What can hang from each mark
k_103: k_374
k_477: k_158
k_434: k_158
k_158: k_103 k_434
k_663: k_158 k_714
k_714: k_663
k_984: k_663 k_909
k_927: k_663
k_909: k_927 k_984
k_374: k_103

Every row comes from one small tree of marks. The marks that hang from a mark follow it in brackets, in the order of their numbers. Every link used is in the known rows. Which tree was each row made from?
Known rows
k_103[k_374]: [ 21.5  41.2  20.6 -39.5 -11.3  28.9 -12.9  11.9  19.7  23.9 -34.0   2.3
  -2.6  14.1 -15.5  -4.9 -39.2  35.1  14.6  23.6 -21.6  26.8]
k_374[k_103]: [ -7.9  18.7  12.3 -39.8  -8.2  27.4  -4.0  14.5  15.7  24.6  -6.7   1.1
  -7.4 -15.5 -16.7  20.3 -18.0  27.4  13.3  42.9 -17.8   4.8]
k_984[k_663[k_714] k_909]: [ 14.7  -9.7  32.8 -30.1  -7.3  15.6  18.0 -14.7  21.8  -6.9 -15.1  -2.1
  17.3  -3.3 -23.2  -2.2  -6.1  34.8 -21.7 -22.7  -6.7  30.7]
k_434[k_158[k_103[k_374]]]: [ 35.0  43.7  11.1 -51.4  11.2  64.3 -17.9  19.2  34.5  23.2 -11.2  -7.0
  -3.6  16.0 -43.2   5.6 -31.9  37.7  30.8  13.7 -28.6  17.8]
k_477[k_158[k_103]]: [ 11.2  20.0  17.0  -9.4   8.6  45.8  -2.6  30.9  -3.1 -22.2   0.4  -4.6
   9.8  -8.0 -18.2  -2.4 -37.5  16.3  35.8  16.0 -31.6  12.2]
k_909[k_927 k_984[k_663[k_714]]]: [ -1.1 -23.9  27.8   8.6  -6.3  16.1  -4.7 -18.9 -20.1  20.4 -20.1  31.2
  10.0 -21.9  -8.7 -14.3  -3.5   4.8 -29.7 -20.0  -8.5  -8.9]
k_663[k_158[k_103] k_714]: [  4.0  20.9  17.3 -10.5  13.7  -3.2 -17.4  23.6 -10.3 -32.2 -16.1 -36.2
  12.3  -3.5 -55.2  -4.8 -21.6  19.2  -1.8 -11.8 -19.7  16.9]
k_663[k_158[k_103[k_374]]]: [ 30.8  55.9  15.9 -30.0  -6.9   6.5 -27.5  32.6  21.7   2.3 -32.7 -24.5
  -7.8  17.5 -28.4  -7.7 -35.4  24.8  25.3  18.2 -22.1  34.7]
k_434[k_158[k_103]]: [ 16.8  17.1   7.3 -36.8  33.7  63.5   7.2  26.6  22.5   6.4   4.0  -2.7
   3.9  -8.1 -48.7  18.9 -38.6  23.7  16.3  -1.0 -33.3   4.7]
k_434[k_158]: [ 12.0  25.2   4.3 -29.0  25.9  56.0   9.1   9.7  26.3  21.5   9.0   2.9
  -7.9 -11.3 -27.7  21.5 -45.1  43.7  -3.0   6.3 -14.7  10.2]
k_714[k_663[k_158[k_103]]]: [ 19.1  44.0   7.6 -19.6  27.4  23.2   9.3  35.6   2.7 -27.3  -0.4 -14.1
 -19.6 -14.3 -29.0  38.8 -54.8  17.8  -0.9 -11.6 -35.9  17.4]
k_909[k_984]: [  3.1   3.8  21.0  -2.7  17.8  34.6  -5.9  13.1   6.0  28.1 -13.4  28.0
   4.3 -10.1   0.1 -13.1 -31.5  19.3   6.4  14.2 -25.9 -14.4]
k_158[k_103 k_434]: [  1.9   6.7  20.0 -36.8  49.0  47.2  13.8  19.5   8.8 -17.2  -2.9 -11.9
  41.1  -7.8 -41.0  -7.3 -30.0   6.5  18.6  18.0 -36.2  -2.1]
k_714[k_663[k_158[k_103[k_374] k_434]]]: [ 39.5  62.4   1.8 -39.6  31.5  39.2  -6.3  12.1  12.1 -17.5   0.1 -41.1
   5.5  14.0 -27.6  31.3 -41.7  27.2   1.5   8.8 -37.0  21.2]
k_714[k_663[k_158[k_434]]]: [ 13.7  48.4  -0.1 -15.1  47.0  31.4  17.9   5.8   5.5 -17.8  19.5 -32.4
  -0.2 -13.7  -9.0  46.1 -51.6  30.7 -33.1   5.1 -18.9  15.9]
k_477[k_158[k_434]]: [  3.1  24.6  11.2  -3.8  27.7  57.4   4.3   1.7   3.9 -18.8  23.3 -18.5
  31.1  -9.3   2.7   1.6 -32.2  33.9   7.4  34.3 -11.3  13.0]
k_984[k_663[k_714] k_909[k_927]]: [  6.2 -18.9  27.1 -22.6 -27.9  15.2  12.6 -32.4   7.7  17.2 -32.3  23.3
  -0.7 -20.2 -20.4  -4.9  -8.1   5.9 -29.0 -18.1  -9.0  15.8]
k_927[k_663[k_158[k_103[k_374] k_434] k_714]]: [  9.2  46.2   2.4 -23.7   9.2  21.3  -2.9  16.2 -11.6 -10.9   3.4 -63.3
  40.5  29.7 -44.4 -15.6   2.4  51.7   2.0  -7.4 -10.1  28.6]
k_984[k_663[k_158 k_714] k_909[k_927]]: [ 11.0   2.4  20.2 -10.1 -30.1  -9.0  -0.8 -30.0  12.3  10.0 -30.2   1.8
 -14.5 -17.8 -22.7   2.9  -9.5  13.8 -43.2 -17.8   4.1  31.6]
k_909[k_927[k_663[k_158]] k_984]: [ -8.8  18.6  -1.0  22.8 -17.8  16.8   3.3  10.4 -11.0  55.9 -12.4  31.2
 -27.7 -22.3   8.8  -4.8 -23.9  15.8 -18.6   2.3  -7.2  -3.5]
k_984[k_663[k_158 k_714]]: [  6.5  22.2  27.7  -2.7   5.2 -13.3  -5.5   9.5   1.7 -26.6  -1.7 -29.0
   9.8 -10.3 -28.3   5.7  -8.2  45.7 -34.5 -21.8  10.6  39.8]
k_909[k_927[k_663[k_714]] k_984]: [-19.6 -12.0   9.2  10.7 -15.0  31.3  10.9  -9.1 -34.7  48.7 -10.0  32.1
   3.8 -15.2  -2.8 -16.9  -9.9  15.5 -19.0 -13.4 -18.0 -28.6]

Write each row's tree
[ 21.5  41.3   2.9 -21.6  56.5  35.3  15.9  21.4   3.2 -35.2  16.3 -34.7
   9.8  -8.6 -29.8  37.2 -44.3  16.3  -5.9  -7.1 -34.1   9.1] => k_714[k_663[k_158[k_103 k_434]]]
[-11.6   2.1   5.9  18.2 -14.6   9.1  -5.6  13.6 -36.7  23.1 -14.4   3.9
  -3.8 -11.6 -26.5 -19.5  -0.1   6.6  -9.7 -25.0 -21.5 -18.4] => k_909[k_927[k_663[k_158[k_103] k_714]] k_984]
[ 23.2  45.7  16.8 -25.1 -10.2  -2.7 -40.8  12.7  -0.7 -13.7 -30.3 -44.6
   9.6  23.9 -50.0 -19.1 -16.3  28.6  11.5  -4.5 -19.1  29.2] => k_663[k_158[k_103[k_374]] k_714]
[  4.2 -16.7  20.2  12.8  22.7  14.0 -19.1 -14.5 -19.0  -9.9  -3.9 -14.0
  33.4 -10.5 -29.4 -15.5  12.4  -6.9 -27.0 -20.4  -8.9  -7.9] => k_909[k_927 k_984[k_663[k_158[k_103 k_434] k_714]]]
[ 16.0 -13.0  18.4 -19.2   2.3  11.5  -1.3 -25.6   7.5 -18.7 -15.3 -21.2
  24.9 -12.4 -40.0  -3.8   3.8  -4.5 -27.7 -16.1 -11.6  16.8] => k_984[k_663[k_158[k_103 k_434] k_714] k_909[k_927]]
[  1.8  29.8   7.3 -11.2   8.7   9.0  20.9  51.0  -4.3   4.7  -1.8 -18.7
  -0.5  -8.1 -29.6   2.9 -23.3  33.4   6.9  -8.6 -18.3  27.8] => k_927[k_663[k_158[k_103]]]
[ -4.4   3.0  -1.3 -17.9  -6.0  24.4  20.3 -17.7 -15.9   7.2  -4.9 -26.6
  20.7  -6.1 -41.3 -11.8  -2.4   2.1 -18.7 -12.2 -23.4  -3.8] => k_984[k_909[k_927[k_663[k_158[k_103 k_434] k_714]]]]
[-19.4  29.7   1.7   7.7 -20.7  -2.6  13.3   4.0 -29.1  20.3 -17.7 -10.2
 -20.7 -19.4 -23.4  -1.3 -19.9  29.6 -30.7 -13.0   0.8  13.1] => k_909[k_927[k_663[k_158 k_714]]]
[  6.2   5.3  30.1  20.3   7.6  -5.0 -18.3  -0.5  -1.1  -6.6   0.0  -9.7
  14.7  -6.4 -14.9  -4.9   5.8  38.5 -31.1 -25.3   9.1  18.9] => k_909[k_984[k_663[k_158 k_714]]]
[  4.2   2.2  26.5  17.3  33.2   9.4 -12.7  -8.5  -5.0 -20.9  15.1 -29.2
  46.4  -2.9 -16.2  -4.1  17.8  38.2 -43.5 -14.3   9.2  11.2] => k_909[k_984[k_663[k_158[k_434] k_714]]]
[ -2.2  -6.9  16.9  23.8  13.6  10.7 -18.4 -29.2 -17.7   1.8  -1.4  -6.2
  22.7 -17.1 -10.1  -8.6   7.1  13.4 -49.3 -12.1   3.6  -1.7] => k_909[k_927 k_984[k_663[k_158[k_434] k_714]]]
[ -9.6  32.3   0.3   2.2 -20.0   9.4  20.1  17.9  -7.4  40.1 -14.3   8.2
 -35.8 -26.2  -7.1  10.7 -36.8  21.8 -21.0   3.0  -0.8  15.3] => k_909[k_927[k_663[k_158]]]
[-13.4  -1.7   3.1   5.3 -11.8  41.3  19.1   6.9 -16.3  66.3 -14.0  54.3
 -12.1 -24.3  12.7 -10.7 -30.2   8.6  -7.2   2.9 -21.1 -25.1] => k_909[k_927[k_663] k_984]
[ -9.7  14.7  -4.9  15.7  10.0  28.3   8.4  -1.1 -16.3  45.9   4.7   8.2
   0.2 -18.9  10.6  -5.4 -13.9  19.8 -25.8  10.2  -5.1 -14.8] => k_909[k_927[k_663[k_158[k_434]]] k_984]
[  0.1  -1.4   6.1 -26.4 -30.1  38.2  44.8  -4.8   8.4  61.7 -23.7  42.5
 -23.9 -22.3  -4.8  -0.6 -35.8   9.6  -6.6   5.9 -28.4   0.8] => k_984[k_909[k_927[k_663]]]
[ -5.7   5.9  -1.9 -12.4 -13.4  17.6  20.4 -29.5  -9.4  21.8  -3.2 -18.2
   8.5 -13.8 -20.1  -6.2  -7.1  21.9 -38.3  -2.4  -4.8   3.7] => k_984[k_909[k_927[k_663[k_158[k_434] k_714]]]]
[ 33.5  45.5  18.1 -20.7 -15.7  48.6 -25.8  22.1   6.4  -7.2 -14.2  -7.4
   3.1  18.8 -12.4 -12.8 -35.2  29.6  46.1  27.9 -28.6  27.8] => k_477[k_158[k_103[k_374]]]
[ 24.5  14.9  22.5 -18.4  -8.1  -0.3  11.8   2.8  40.8   4.8 -11.6  -3.5
 -12.1  -7.2 -10.5  14.6 -20.7  36.7 -22.7  -0.9   1.2  48.2] => k_984[k_663[k_158] k_909]
[ -3.6  12.7  -0.5  -7.6 -40.9   1.9  18.4 -21.5  -9.7  30.3 -19.0  -1.8
 -22.2 -16.0 -20.2  -0.5 -15.4  20.5 -31.2 -12.0  -7.0  15.0] => k_984[k_909[k_927[k_663[k_158 k_714]]]]
[  1.8  -3.7  24.0  28.8 -10.0  -6.7 -20.7 -15.2 -14.0  14.5 -16.9  13.8
  -7.2 -18.1  -7.6  -9.8  -0.8   9.5 -39.0 -20.9   7.1   0.3] => k_909[k_927 k_984[k_663[k_158 k_714]]]
[-16.8   7.5  -3.2  24.4   5.5  20.2   1.2 -17.9 -34.5  28.8   6.4 -11.7
  18.6 -13.9  -7.2 -12.8   3.0  20.2 -40.6  -5.7  -2.2 -16.0] => k_909[k_927[k_663[k_158[k_434] k_714]] k_984]
[ -5.1  25.4  12.5  -6.6  34.2  10.2 -12.3  -4.1  -6.9 -27.1   5.5 -51.8
  30.0  -2.3 -35.0   2.3 -17.3  36.4 -28.9   1.9   1.7  18.3] => k_663[k_158[k_434] k_714]
[ 13.7 -14.8  25.0 -29.2 -23.3  26.5  22.0 -16.3  27.0  32.5 -32.4  45.5
 -19.7 -27.8  -2.2   6.0 -29.4   2.7 -16.4   1.7 -16.9  18.1] => k_984[k_663 k_909[k_927]]
[ -2.4   5.9   2.8 -15.8 -32.5   8.6  15.4  -2.4 -12.9  19.7 -24.7  -7.5
 -12.3  -9.4 -38.9  -7.8 -11.4   4.9 -11.2 -18.9 -19.4   6.5] => k_984[k_909[k_927[k_663[k_158[k_103] k_714]]]]
[ 18.5   6.1  14.8 -13.8 -26.4   2.0   4.6 -14.1  27.9  25.6 -30.2  19.7
 -35.3 -24.7  -5.3  10.4 -27.9   7.3 -29.6   2.4  -2.6  31.0] => k_984[k_663[k_158] k_909[k_927]]
[  9.4  29.6   9.0 -17.1  46.5  23.6  -4.9  26.3   9.7 -23.6   0.9 -39.9
  24.4  -9.5 -40.6  -0.3 -26.0  16.3   5.5  17.5 -21.5  13.1] => k_663[k_158[k_103 k_434]]
[ 17.9  29.7  -3.6  -3.0  -5.2  33.9 -13.8   6.5 -11.4  45.9 -12.5  -3.1
   5.9  10.3  -4.8 -22.2  -6.8  10.6   8.4  15.9 -22.1 -11.2] => k_909[k_927[k_663[k_158[k_103[k_374] k_434]]] k_984]
[ 18.0  31.1   1.6 -26.5 -55.3  12.1  -6.3  -7.7  -4.2  38.5 -41.1 -11.6
 -17.2  16.0 -37.1 -16.6  -7.0  17.2   1.9 -10.0 -21.6  20.3] => k_984[k_909[k_927[k_663[k_158[k_103[k_374]] k_714]]]]
[-12.7  31.5   0.4   0.4  24.2  14.9  17.3   3.4 -19.5  -9.9  23.1 -54.3
  36.2  -0.9 -25.7  -2.2  -5.8  53.6 -32.6  -8.2   7.5  22.9] => k_927[k_663[k_158[k_434] k_714]]
[ 14.6  -5.2  22.0  13.2  -4.6   6.9 -16.0  16.3  -2.1  18.4 -24.2  27.5
 -17.2 -23.9  -9.0  -5.9 -12.6 -14.0  -8.1  -8.8 -13.6   2.2] => k_909[k_927 k_984[k_663[k_158[k_103]]]]
